In the rows, 128 means zero.
Known rows, with every step that occurs:
gori/fono/rerov: [136 103 164 122 105 161 133 166 147  87 108 132 149 109 163 107 163 184
 146 115  79 162 113 114 114 106 124 133 188 115 165 151]
fono/gori/guga/vuga: [147 126 132 146 138 129 150 149 174 169 134  87 146 173 180 155 110 103
 163 106 139 175 151 130 119 192 145  80 157 173 191 133]
gori/megu: [131 141  95 104 130 105 114 119 165 117 127  92 159 114 108 137 167 155
 168 105 159 139 121 136 114 154 110 120 138  96 125 148]
guga/gori/fono/danot: [149  81 165 103 158 151 141 143 139  71 132 155 133  34 101  92 141 179
 123 115  86 138 111 107 109  49 142 132 151  97 138 145]
zevu/bobal/fono: [119 125  93 140  79 163 130  60 144 196 124 101 159 125 104 118 151 159
  87 172 124 180  89 178 175 159 171 103 142 129 116  99]
danot/fono/gori/guga/vuga: [164  95 144 133 120 129 110 164 169 146 117  91 146 157 210 148  98  78
 174 111 172 158 185 119 116 177 131  87 157 150 204 136]
rerov/fono: [142 129 148 130 127 147  75 127 140 122 125 103 130 148 110 132 130 145
  98 149 141 152  68 120 142  96 111 150 174  96 152 145]
vuga/fono/bobal: [ 86 111 145 126  49  97 101 180 109 143 131 162 140  86 139 102 162 137
 137 128 168  89 160 127 133 135 113  98 138  80 122 114]
fono/gori/guga/vuga/megu: [120 145 153 144 146 104 179 132 159 175 152 101 129 168 177 154  62 102
 142  86 128 127 172 134 103 184 170 111  93 201 174 122]
rerov/fono/danot: [160  99 158 137 133 135  91 148 137  95 111 131 133 116  82 114  96 129
 117 146 157 155  90 108 125  74 101 124 162 109 164 133]
guga/gori: [114 124 134 107 132 151 122 116 132 129 151 115 156  85  97 126 183 175
 108 128  92 134 100 124 116  92 155 118 114 119 112 133]
danot/fono/potu: [160 118 113 106 107 149  54 126  93 106 117 110 142 143 130 116 128 135
 119 175 151 131 136 133  90  83  83 126 130 120 138 141]
guga/vuga: [113 141 123 136 124 139 125 133 120 160 129  91 103 157 132 121 125 126
 120  97 135 167 131 127  99 157 127 112 179 149 113 123]
danot/fono: [145  94 122 104  90 134  77 142 122 111 112 115 150 120 146 131 138 116
 139 127 173 132 137 124 117 108 100 119 148  91 133 138]
danot/fono/bobal/zevu: [114 108 126 144  85  85  96 142 123  58  78 125 132  95 177 144 147 138
 187 143 204  80 157 119 127 102  71 112 127 100  92 148]
rerov/fono/vuga/megu/gori/guga: [161 154 177 128 201 119  97  80 115  85 150 160  91 145 130 154  70 100
 101 189 104  91 117 126 161 109 138 146  42 151 138 137]
gori/megu/vuga: [148 167  60 122 147 115 127 119 166 144 115  71 134 134  85 111 127 134
 180  95 179 114 134 141  95 170  89 157 151 107 112 147]
guga/gori/megu/vuga: [136 164  81 108 163 136 131 110 173 139 130  71 140  85  68 104 157 163
 158 101 129  96 129 130  92 141 126 159 122 109 103 144]
zevu/bobal/fono/vuga/guga: [122 152  81 147 110 128 174  77 101 186 115 168 112 167  84 122 122 101
  73 171 105 160 109 132 191 157 171 127 131 161  88  62]
fono/vuga/megu/gori: [119 132 118 106 164 103 136  94  84  84 156 177  96 125 109 151 102  92
 103 135  88  94 143 131 141 110 133 138  40 164  69 114]
megu/vuga/fono: [104 130 108 143  94 141 118 160 109 186 117 122 125 134  92  75 109 107
 138 110 181 106 128 140 111 160  93 143 146  90 129 125]
guga/gori/fono: [132 112 154  98 154 160 127 119 144  97 142 129 129  62 131 110 178 196
 105 121  69 134  84 116 130  71 155 154 164  87 127 155]
vuga/fono: [ 90 109 142 131  78 132 106 162 108 158 131 144 151 117 117  95 152 128
 122 124 160 133 118 133 131 138 116 109 130  77 140 126]
vuga/guga/gori: [115 139 125 134 141 145 167 134 102 149 147 134 142 129  84 158 182 137
  93 113  88 129  94 117 118  72 155 148 121 120 111 113]
rerov/fono/vuga/megu: [117 157 157 106 153  91 105 110 107  99 137 156  76 140 104 107  58 118
  82 145 115  92 111  92 137 102 130 175  98 153 107 116]
zevu/bobal/fono/gori: [128  97  78 140  73 147 155  85 186 190 128 110 185 130 123 146 146 132
  98 161 109 189  98 169 198 170 176  93 146 153 154  99]
danot/fono/rerov: [134  84 155 117  60 150  88 181 130  96  95 122 179 120 159 117 155 138
 156 126 135 146 163 113  98 110 108  99 141 127 168 132]
fono/vuga/guga/gori: [120 148 120 112 162 113 167 135  85 123 143 173 110 129  76 128 159 114
  96 128  77 117 120  82 131  85 153 144 107 149  85  98]
rerov/fono/vuga: [147 141 140 110 150 112  79 125 124  96 119 145  93 149 104 105 104 121
 103 162 128 141  91  86 158 113 107 148 157 128 130 126]
zevu/bobal: [149 141  97 140 106 139 118  79 120 153 135 112 168 132 100 139 184 147
 109 158 137 173  84 163 156 151 133  96 148 122 119 117]
gori/guga/vuga: [137 156 149 144 142 145 128 118 134 172 132  83 120 165 159 123 116 131
 152 122 154 162 136 136  99 182 139  84 146 148 153 140]
megu/gori/guga/vuga: [155 135 142 159 170 169 116 105 127 147 143  92 116 159 159 164 138 106
 140 140 122 166 132 162 118 167 132  86 125 142 142 144]

Rows:
[113 133 140 117 156 126 152  60 127 141 151 161 100 127 135 128  59 112
 109 177  94  92 157 156 161 146 184 113   7 175 108 108] -> bobal/fono/vuga/megu/gori/guga
[156 104 129 132 126 129 102 152 182 115 127 109 154 152 131 161 123 118
 110 138 129 165  80 113 165 107 115 148 177 125 192 142] -> rerov/fono/gori
[144 123 126  90 158 113 123 128 120  75 120 171  88 112 144  93 120 138
 130 128 108 138 118  91 147 117 114 149 179 114 112 139] -> gori/fono/vuga
[164 119 133 142 160 163 112  95 131 119 146 115 162 135 146 179 162 127
 148 166 133 145 103 167 142 130 120  89  92 111 152 154] -> megu/gori/guga
[118 162 169 156 124 165  87 143  89 194 136 108 111 170 141  71 103 133
 121 165 148 145 152 145  86 178 119  86 118 138 168 138] -> gori/guga/vuga/fono/potu
[123 118 175 135 133 175 179 176 122 102 123 155 143 105 132 130 189 178
 105 107  24 141 108 102 113  54 162 164 161 124 152 131] -> vuga/guga/gori/fono/rerov
[116 121 124 127 144 133 138  94 101 112 162 138 128 127 112 178 126 113
 100 121 102 105 120 169 125  97 134 143  59 137  90 129] -> vuga/megu/gori
[106 176 167 143 147 121 152 104 120 179 149  94 103 163 155 122  75 129
 130 100 143 113 159 147  82 174 163 113  89 179 132 127] -> gori/guga/vuga/megu
[ 69 114 185 159  59 157 119 209 108 169 111 125 133 142 140  68 139 128
 128  91 112 164 170 114  94 179 132  90 157 143 159 113] -> guga/vuga/fono/rerov
[108 139 165  70 175 103 155 105 111  73 154 182  78  61 120  82 108 167
  88 116  42  78 133  91 126  75 176 181  87 143  81 128] -> guga/gori/fono/vuga/megu
[162 111 123 130 132 121 150 136 180 142 137 107 194 145 165 169 136 125
 172 131 151 158 125 135 142 158 134  85 121 139 202 144] -> fono/gori/guga
[111 119 126 154  48 185 143  98 151 178 109 110 190 130 114 103 171 177
 104 172  80 190 114 166 156 164 180  83 133 165 149  96] -> zevu/bobal/fono/rerov
[176 124  42 136 137  91 153 180 172 133  96  99 147 163 124 177 101  46
 183  70 192 105 174 113 115 147  77 184 166 111 157 127] -> danot/fono/gori/megu/vuga/guga
[103 157 124  93 138  79 149 108  92 110 143 166  99 127 104 110  82 117
 111 115 118  88 148 104 116 129 139 138  69 171  78 106] -> fono/vuga/megu
[129 104 126 160 152 121 130 115 134  19 105 152  97  81 180 178 174 157
 162 150 119 102 100 152 169  80  79 148 148  84  81 172] -> megu/gori/fono/bobal/zevu
[101  80 122 130  76 115 131 190 147 154 134 148 176 118 134 128 145 101
 135 104 148 145 128 125 155 151 117 108 139 102 177 122] -> vuga/fono/gori
[157 118 154 104 162 102  96  97  96  73 140 173 111 117 165 149  78  73
 142 165 137  73 182 131 135 118 128 111  15 145 119 131] -> danot/fono/vuga/megu/gori/guga
[ 87  95 134 145  86 120 134 199 140 182 133 127 127 145 150 115 117  82
 123  77 139 166 157 119 132 185 129 105 172 139 166 113] -> guga/vuga/fono/gori
[109 125 134 148 127  97 139 130 139  49  97 139 104  85 181 135 154 187
 176 133 148  98 110 125 145  98  88 147 175  91  93 165] -> gori/fono/bobal/zevu
[149 107 117  84 111 100  81 142 103  83 107 157 116 119 138 102 111  93
 144 141 160 120 159  88 131 124  96 114 132 123 112 120] -> danot/fono/vuga
[143 163  68 163 140 143 174 137  98 183 117 111 109 192  78 144 109  84
 127  98 162 113 112 131 102 119  97 180 165 128 105 112] -> megu/vuga/guga
[ 85 160 142 129 129 116 150 118 103 165 144 105  85 157 129 120  81 120
 101  74 122 119 153 134  79 152 152 141 118 178  87 112] -> guga/vuga/megu
[150 184  50 147 156 113 167 136 139 164 110  91 120 174  72 144 121  99
 161  80 174 106 131 134  99 151  90 187 156 109 110 127] -> gori/megu/vuga/guga
[100 134  92 126 116 119 175 125 104 172 115 165  92 168 100 119  93  95
  95 137 112 138 128 104 157 129 157 145 132 156  94  81] -> bobal/fono/vuga/guga
[138 137 150 138 161 138 142  79 118 123 162 129 146 132 142 181 117 126
 131 145 122  99 127 178 125 119 148 115  29 136 128 144] -> vuga/megu/gori/guga
[100 147 116 118  99  96 107 165 155 148 126 118 132  44  91  75 164 158
 167 109 150  41 187 124 105 152 126 142 113  74 102 127] -> guga/gori/megu/vuga/fono/bobal
[146 140 120 115 165 106 167 145  92  96 117 188  75 148 133 125 116 106
 111 116 101 131 107  86 153  98 114 179 185 116 106 117] -> gori/fono/vuga/guga
[100 120 144 154 156  95 153  98 117  23 125 166  80  76 177 180 128 155
 146 132 108  56 124 161 153  69 107 174  84 115  59 162] -> vuga/megu/gori/fono/bobal/zevu
